Each row comes from the steps of one path. Every step used is in the known rows, and no mark comes twice. Write the path behind each row, first mark first.
Known rows
tafunir-vobi-nefug-negesup-godado-burol: -0.67  -1.92  -0.66  -2.93  1.68  -1.60  -0.43  0.48  0.23  0.11  -1.20  1.66  -3.10  0.66  -1.18  -0.42  -0.23  0.34  -2.35  -2.57  1.98  -0.80  -1.62  -0.35  -1.49  1.18  -0.33  -0.49  2.47  -0.28  1.20  1.27  -0.98
tafunir-vobi-nefug-negesup-godado: -0.47  -1.93  -1.62  -1.90  1.25  -0.10  -0.67  1.65  -0.41  0.64  -0.37  1.91  -2.44  1.55  -0.82  0.17  0.04  -0.25  -1.50  -1.93  1.51  -1.46  -1.85  -1.62  -1.29  0.90  0.35  -1.84  1.88  -1.22  1.32  0.77  -1.33
vobi-godado-nesef: -0.55  -0.89  4.20  -0.34  -1.77  -3.21  -0.77  -2.81  0.79  -0.75  -1.70  -2.67  1.84  0.66  0.43  -3.70  -1.27  2.42  0.60  2.51  -0.97  -0.53  0.91  0.95  1.63  -1.70  -2.75  2.44  1.34  1.43  1.47  -0.83  0.27
nesef-godado: -0.22  0.45  0.41  0.04  -1.45  -0.95  0.71  -0.58  -0.60  -1.24  0.39  -2.83  0.06  -0.54  -0.54  -0.81  -2.23  -1.02  -1.37  0.56  -0.30  1.14  2.82  1.69  3.42  -1.26  -1.30  -2.56  -1.51  0.18  -1.13  -0.31  -2.67
negesup-nefug-vobi: 0.12  3.28  -1.45  0.33  0.72  2.11  -1.01  0.63  -0.20  0.10  -3.87  -3.40  -1.34  1.10  -0.63  1.32  2.03  0.18  2.09  -0.17  -1.31  0.71  0.25  -0.10  0.02  -0.42  0.03  -1.82  1.92  -2.00  -0.20  -0.48  0.90
nunud-tafunir-vobi-godado: 0.11  -3.82  -0.72  -0.62  -3.09  -2.24  1.26  0.71  3.31  0.78  3.21  -0.87  1.67  2.37  2.03  0.58  -3.42  3.07  1.42  -1.97  -1.44  -1.22  -1.04  -3.22  -0.24  -1.38  0.14  1.70  -1.63  -1.37  2.80  0.62  -1.85
vobi-negesup: -0.26  0.29  1.45  1.16  -0.53  0.54  0.31  1.73  0.02  -0.13  0.52  0.87  1.61  -0.59  -0.49  -0.83  -0.30  -2.19  0.59  0.94  0.84  0.05  -0.60  -0.33  0.76  -1.13  2.73  -2.28  -0.28  1.48  -0.38  0.19  0.30
nunud-tafunir-vobi-negesup: -1.01  -2.87  -2.37  -0.39  -2.83  -1.14  0.70  2.48  2.63  1.23  4.07  0.18  1.84  1.79  0.82  1.62  -2.82  1.05  1.23  -2.56  -0.59  -0.47  -1.52  -3.21  -0.96  -0.22  2.44  -0.69  -1.76  -0.37  1.57  0.84  -1.50
negesup-vobi-tafunir: 0.43  1.10  -0.08  1.39  -0.82  2.99  0.24  0.14  2.22  0.08  2.09  -2.72  1.68  -1.23  2.73  2.40  0.98  -1.01  0.61  0.04  -1.44  3.22  1.69  -1.48  -1.00  -0.16  2.04  0.59  -2.42  -0.49  -1.87  -0.63  1.52
nefug-vobi-godado: 0.41  1.05  1.96  0.41  0.32  0.44  0.48  -1.51  -0.38  0.00  -0.63  -0.96  0.26  0.76  1.92  -1.07  1.32  1.45  0.66  2.03  0.47  -0.90  -0.47  -1.37  0.82  -1.80  -1.26  2.08  1.61  -1.17  0.37  1.16  -0.35
nefug-negesup-godado: 0.02  0.22  0.75  0.09  -0.50  -0.62  -0.39  -1.82  -1.69  0.41  0.69  0.52  -0.55  -1.08  1.16  -2.58  0.92  -0.05  0.71  2.86  0.42  -2.68  -0.82  -0.22  1.11  -1.93  -1.62  -0.34  1.71  0.36  0.22  0.22  1.03
nesef-godado-vobi-nefug-negesup: -0.44  0.10  -1.41  -0.07  1.69  0.47  0.56  -0.18  -2.80  -0.81  -0.28  2.25  -2.00  -0.64  -3.22  1.01  -0.94  -2.14  -2.83  0.47  0.10  1.24  1.38  2.28  1.29  2.75  0.33  -1.45  -1.10  -0.17  -2.47  0.80  -2.85
negesup-nefug: 0.59  1.72  -0.02  0.81  -0.59  1.01  -0.62  1.40  0.88  -0.52  -3.98  -3.70  -0.60  0.96  -0.91  0.57  -0.05  -0.32  2.32  -0.80  -2.01  0.53  0.82  0.84  1.04  -1.14  0.50  -2.79  0.37  -1.20  0.29  -1.66  0.93
nefug-vobi-godado-burol: 0.09  1.02  3.07  -0.95  0.77  -1.42  0.81  -2.94  0.36  -0.66  -1.69  -1.23  -0.47  -0.29  1.53  -1.82  0.90  2.00  -0.33  1.16  0.94  -0.05  -0.17  0.37  0.72  -1.33  -2.37  3.79  2.43  -0.08  0.51  1.83  0.17
nefug-vobi-tafunir-nunud: -2.36  0.99  -0.34  2.03  -3.20  2.20  -0.17  1.12  1.37  0.45  2.07  -4.26  1.07  0.30  4.71  2.82  1.26  -0.31  2.09  -0.06  0.77  2.23  2.57  -0.58  0.69  -1.70  1.01  -1.30  -1.94  -0.73  -2.74  0.97  0.97
vobi-nefug-negesup: -0.92  1.41  -0.98  0.32  1.03  0.92  -0.34  1.87  -2.16  0.34  -2.32  0.03  -1.71  0.05  -1.77  0.42  0.69  -1.38  0.22  0.12  0.19  0.01  -1.36  1.33  0.28  0.27  1.50  -3.11  2.61  -0.84  -1.64  -0.12  1.11
negesup-vobi-nefug: 0.69  1.81  -0.66  0.19  0.96  1.42  0.23  0.24  0.10  -0.25  -0.27  0.28  -0.05  -0.42  -0.83  1.99  1.21  -0.84  0.07  -0.94  -0.89  1.55  -0.20  -0.08  -1.34  0.80  1.66  -0.52  -0.06  -0.61  -0.61  -1.12  1.88
godado-vobi-negesup: -0.02  -0.86  1.05  2.49  -0.12  1.61  0.78  1.94  0.02  -0.58  0.97  4.11  1.41  0.20  -0.52  0.36  -0.65  -1.80  0.19  0.07  0.24  -0.57  -0.19  -0.22  0.39  1.59  2.56  -0.56  -2.90  1.01  -0.59  0.60  -0.70
nefug-negesup-vobi-godado-burol: 0.75  1.03  2.01  -1.32  1.94  0.21  0.23  -3.58  -0.92  0.21  -0.01  1.34  -0.53  -1.90  0.09  -1.42  1.61  0.97  -0.99  2.20  0.86  -0.76  -1.15  -0.85  -1.05  0.35  -0.78  3.70  3.03  1.15  0.20  0.98  1.48
burol-godado-vobi-nefug: 1.14  -0.33  -0.27  0.75  1.16  -0.84  0.58  0.80  -0.97  -1.28  -0.85  1.68  0.00  -0.40  -1.42  0.24  -1.35  0.27  -2.00  -2.11  -0.05  0.17  1.11  3.86  0.58  1.73  -2.32  0.53  -2.56  0.72  -0.46  -1.77  -0.79
nunud-tafunir-vobi: -0.97  -2.63  -2.48  0.14  -4.12  -1.29  0.96  2.28  3.35  0.85  3.33  -2.31  1.68  2.74  2.21  1.54  -3.49  2.64  1.99  -3.22  -1.63  -0.94  -0.55  -2.68  0.50  -1.24  0.41  -1.06  -2.27  -1.47  1.75  0.12  -1.67

Write each row's path
0.26  -0.83  3.37  -1.39  0.47  -3.23  0.41  -2.53  0.48  -0.54  0.43  2.49  0.24  -2.85  -0.78  -3.29  0.31  -1.64  -0.95  1.38  1.62  0.16  -0.51  1.42  -0.29  -1.12  0.42  1.50  0.54  2.99  1.02  0.61  1.44 -> vobi-negesup-godado-burol
0.97  -1.62  1.02  0.70  0.23  -1.59  0.66  -1.11  -0.24  -0.69  -0.04  3.62  -0.67  -0.20  -0.36  -0.85  0.06  -0.96  0.11  0.34  -0.70  -0.97  0.18  1.66  -0.07  0.20  -0.55  1.00  -2.32  -0.32  0.60  -0.59  0.63 -> negesup-godado-vobi-nefug
0.87  -0.84  0.17  1.67  -0.27  0.42  0.62  0.93  0.72  -0.90  0.90  -0.60  1.34  -1.10  1.44  0.46  -1.75  0.16  -1.55  -1.42  -0.49  1.57  2.61  2.72  0.96  0.96  -2.13  1.46  -4.42  0.87  -1.42  -1.30  -1.04 -> burol-godado-vobi-tafunir
-0.64  -1.70  -1.17  -0.56  -0.21  0.41  -0.02  3.77  1.38  -0.23  -1.17  -0.41  -1.19  2.79  -0.30  1.33  -1.43  0.06  -0.83  -3.89  0.71  -0.18  -0.75  -1.38  -0.23  0.59  1.12  -3.25  0.01  -1.68  1.10  0.24  -1.91 -> tafunir-vobi-nefug
0.85  0.11  -0.93  0.35  2.08  -0.26  0.14  0.57  -2.30  -0.72  -0.79  2.56  -0.82  -0.83  -1.86  0.02  -0.65  0.16  -2.34  -1.10  0.61  -0.49  0.42  3.45  0.24  2.46  -2.25  0.71  -1.06  0.91  -0.85  -1.19  -0.62 -> burol-godado-vobi-nefug-negesup
-0.01  1.19  1.02  -1.01  1.03  0.40  -1.13  -3.59  -1.68  0.59  0.29  0.37  0.47  -0.98  -0.22  -1.65  1.84  1.44  -0.34  3.56  0.11  -0.99  -0.80  -1.41  -0.92  0.75  -1.25  2.87  3.38  1.15  0.02  0.14  1.53 -> nefug-negesup-vobi-godado-nesef
-1.14  -1.61  0.04  1.56  -2.48  0.41  0.92  0.20  0.50  -0.99  2.83  -0.86  0.61  -0.84  1.03  2.34  -2.12  -2.14  -1.19  -0.21  -0.20  3.08  4.77  2.04  2.03  0.94  0.71  -1.00  -5.59  0.50  -2.84  0.52  -2.58 -> nesef-godado-vobi-tafunir-nunud
1.29  -0.59  0.62  0.95  1.06  -0.34  0.56  0.41  -0.83  -0.83  0.96  3.23  1.31  -1.20  -1.00  -0.68  -1.19  -0.46  -2.16  -0.77  0.96  -0.46  0.82  2.38  0.50  1.63  -1.49  1.25  -2.92  2.39  -0.14  -1.11  -1.06 -> burol-godado-vobi-negesup
0.14  2.09  -0.66  0.54  0.42  2.55  -0.27  -0.87  -1.51  0.49  0.96  0.11  0.16  -0.89  0.73  0.18  1.67  0.08  0.42  1.65  0.11  -1.14  -0.78  -1.76  -0.20  0.15  0.21  -0.43  1.70  0.10  -0.96  0.05  1.43 -> nefug-negesup-vobi
0.36  1.24  0.35  0.19  1.18  1.26  -0.74  1.75  -0.05  0.22  -2.24  0.42  0.04  -0.64  -2.65  0.26  0.86  -2.55  1.03  0.55  -0.15  1.15  -0.86  -0.11  -0.78  0.06  3.57  -2.44  0.95  0.80  -0.01  -0.56  1.01 -> vobi-negesup-nefug
1.31  -0.42  0.54  1.45  -0.31  -0.57  0.76  0.25  -0.19  -1.44  0.27  0.60  1.26  -0.16  0.42  -0.80  -2.02  1.13  -1.42  -1.54  -0.05  -0.92  1.86  2.86  1.90  0.60  -3.49  0.95  -3.53  1.21  -0.01  -1.73  -1.30 -> burol-godado-vobi
-0.78  0.73  0.83  -0.69  -1.78  -3.52  -1.54  -1.85  -0.37  -1.04  -0.98  -4.50  1.89  -0.40  -0.20  -2.90  -1.79  2.75  -1.31  -0.11  -0.21  0.10  2.67  4.04  2.46  -0.53  -5.92  0.33  -0.10  2.66  0.32  -2.89  0.17 -> burol-godado-nesef
0.03  2.25  0.45  -1.24  1.25  -0.14  -1.81  -2.10  -0.46  0.20  -4.59  -3.30  -1.08  1.00  -1.43  -0.65  2.28  1.61  1.32  1.70  -1.37  0.85  0.20  0.29  -0.66  0.19  -1.49  1.43  3.40  -0.95  0.61  -0.42  1.05 -> negesup-nefug-vobi-godado-nesef
-0.86  2.21  -0.23  0.72  0.54  1.98  -0.16  0.74  -1.11  0.54  0.56  0.50  0.48  -0.14  0.31  0.18  2.21  -1.10  0.50  1.37  1.57  0.02  -0.97  -1.46  0.00  -0.34  1.45  -1.05  1.34  0.10  -1.05  1.46  0.22 -> nefug-vobi-negesup
1.19  2.17  0.31  -0.44  1.95  1.14  -0.54  -0.88  -0.17  0.11  -3.99  -1.99  -1.40  0.90  -0.76  0.35  2.21  0.54  1.48  1.13  -1.20  0.44  -0.28  -0.53  -0.73  -0.54  -0.13  1.00  2.63  -1.85  0.81  -0.01  0.67 -> negesup-nefug-vobi-godado
-0.36  2.84  -1.86  0.46  0.80  3.13  -1.11  1.28  0.71  0.54  -3.19  -4.65  -1.20  0.32  0.42  2.74  2.40  -0.97  1.92  0.07  -1.70  3.14  1.05  -0.25  -0.81  -0.13  1.43  -1.20  0.90  -2.29  -1.88  -0.07  1.04 -> negesup-nefug-vobi-tafunir
-0.85  -2.93  -3.47  -1.73  -1.35  -2.16  0.22  0.85  1.05  1.60  2.94  0.93  -0.65  1.42  0.06  1.50  -1.55  1.35  0.76  -2.10  -0.65  -0.97  -2.09  -1.97  -1.81  0.25  0.82  0.11  0.06  -1.58  1.52  0.57  -0.63 -> nunud-tafunir-vobi-nefug-negesup-godado
-0.19  1.34  0.22  -0.28  0.90  0.29  -0.28  -1.44  -1.26  0.64  1.32  2.00  0.15  -0.96  0.45  -1.04  2.79  -1.27  0.01  2.53  1.67  -0.51  -1.17  -1.20  -0.76  -0.74  0.49  0.70  1.38  0.43  -0.10  1.36  0.81 -> nefug-vobi-negesup-godado
0.21  -0.59  0.46  0.81  0.07  0.12  0.00  -1.68  -1.98  0.19  1.02  3.03  -0.57  -0.78  0.73  -1.95  0.79  -0.18  0.37  2.50  0.43  -2.90  -0.76  -0.09  0.58  -0.09  -1.38  0.76  0.07  0.35  0.00  0.51  0.37 -> nefug-negesup-godado-vobi
-1.05  -1.21  -1.96  -1.02  0.96  1.31  -0.57  3.35  -0.20  0.36  -1.03  0.70  -2.19  2.29  -0.90  1.23  -0.56  -0.06  -1.25  -2.88  1.35  -0.95  -1.82  -1.81  -0.73  1.24  1.21  -3.17  1.84  -1.52  0.42  0.95  -1.70 -> tafunir-vobi-nefug-negesup
2.15  0.17  2.61  0.11  0.63  0.68  0.82  -2.49  1.05  -0.41  0.93  0.77  1.46  -0.68  1.15  -0.55  0.87  0.87  0.09  1.46  -0.79  -0.13  -0.01  -1.92  -0.72  -0.88  0.11  3.34  -0.47  0.07  1.31  -0.49  0.99 -> negesup-vobi-godado
-0.23  0.48  -0.47  -0.65  1.44  -0.77  -0.37  -0.31  -2.21  0.46  -1.47  1.61  -2.12  -0.88  -1.62  -0.83  1.22  -1.51  -0.11  1.25  0.40  -0.55  -1.63  1.52  -0.42  -0.19  0.40  -1.48  2.59  -0.38  -0.74  -0.21  1.54 -> vobi-nefug-negesup-godado
1.74  -0.09  -0.12  0.25  2.20  -0.04  -0.02  0.48  -0.91  -0.67  -0.84  2.97  0.37  -1.27  -2.42  0.00  -0.47  -0.64  -1.89  -0.96  0.36  0.16  0.70  2.60  -0.46  2.24  -0.83  1.10  -2.16  1.92  0.10  -1.54  -0.57 -> burol-godado-vobi-negesup-nefug
-1.47  -2.19  -3.98  -0.85  -1.90  -1.02  0.35  2.55  1.27  1.53  2.28  -0.36  -0.21  2.10  -0.10  2.42  -2.29  1.56  0.97  -2.90  -0.95  -0.43  -2.05  -2.12  -1.18  0.58  1.49  -1.27  0.05  -1.84  0.73  0.61  -0.97 -> nunud-tafunir-vobi-nefug-negesup
0.86  2.13  1.38  -1.50  2.29  -0.27  -0.44  -2.04  0.35  -0.40  -4.77  -2.17  -1.94  0.02  -1.13  -0.28  1.95  1.08  0.60  0.51  -0.61  1.05  -0.13  0.90  -0.85  -0.30  -0.96  2.24  3.18  -0.88  0.78  0.53  1.05 -> negesup-nefug-vobi-godado-burol
-1.12  1.00  -0.71  1.10  -1.28  3.05  -0.48  -0.25  -0.03  1.05  2.98  -1.00  0.78  -1.49  2.68  2.26  1.83  -0.88  0.96  1.27  0.69  1.24  1.01  -1.45  -1.00  0.17  1.94  -0.41  -0.28  0.53  -2.41  0.34  2.09 -> nefug-negesup-vobi-tafunir-nunud
0.58  -0.80  2.22  -0.10  -0.03  -1.34  0.05  -1.02  -0.17  0.10  1.47  2.85  1.18  -1.76  -0.32  -2.32  0.53  -2.31  0.07  2.24  1.06  -0.62  -0.86  -0.27  -0.16  -1.57  1.53  -0.01  -0.34  1.99  0.86  -0.11  0.97 -> vobi-negesup-godado
-0.44  -3.70  -2.04  -1.17  -2.43  -2.31  0.65  0.75  2.52  1.32  4.73  1.34  1.58  1.04  0.86  0.50  -2.19  0.97  0.90  -1.60  -0.43  -1.00  -1.67  -3.12  -1.56  -0.49  1.54  0.67  -1.74  -0.12  2.36  0.71  -1.05 -> nunud-tafunir-vobi-negesup-godado
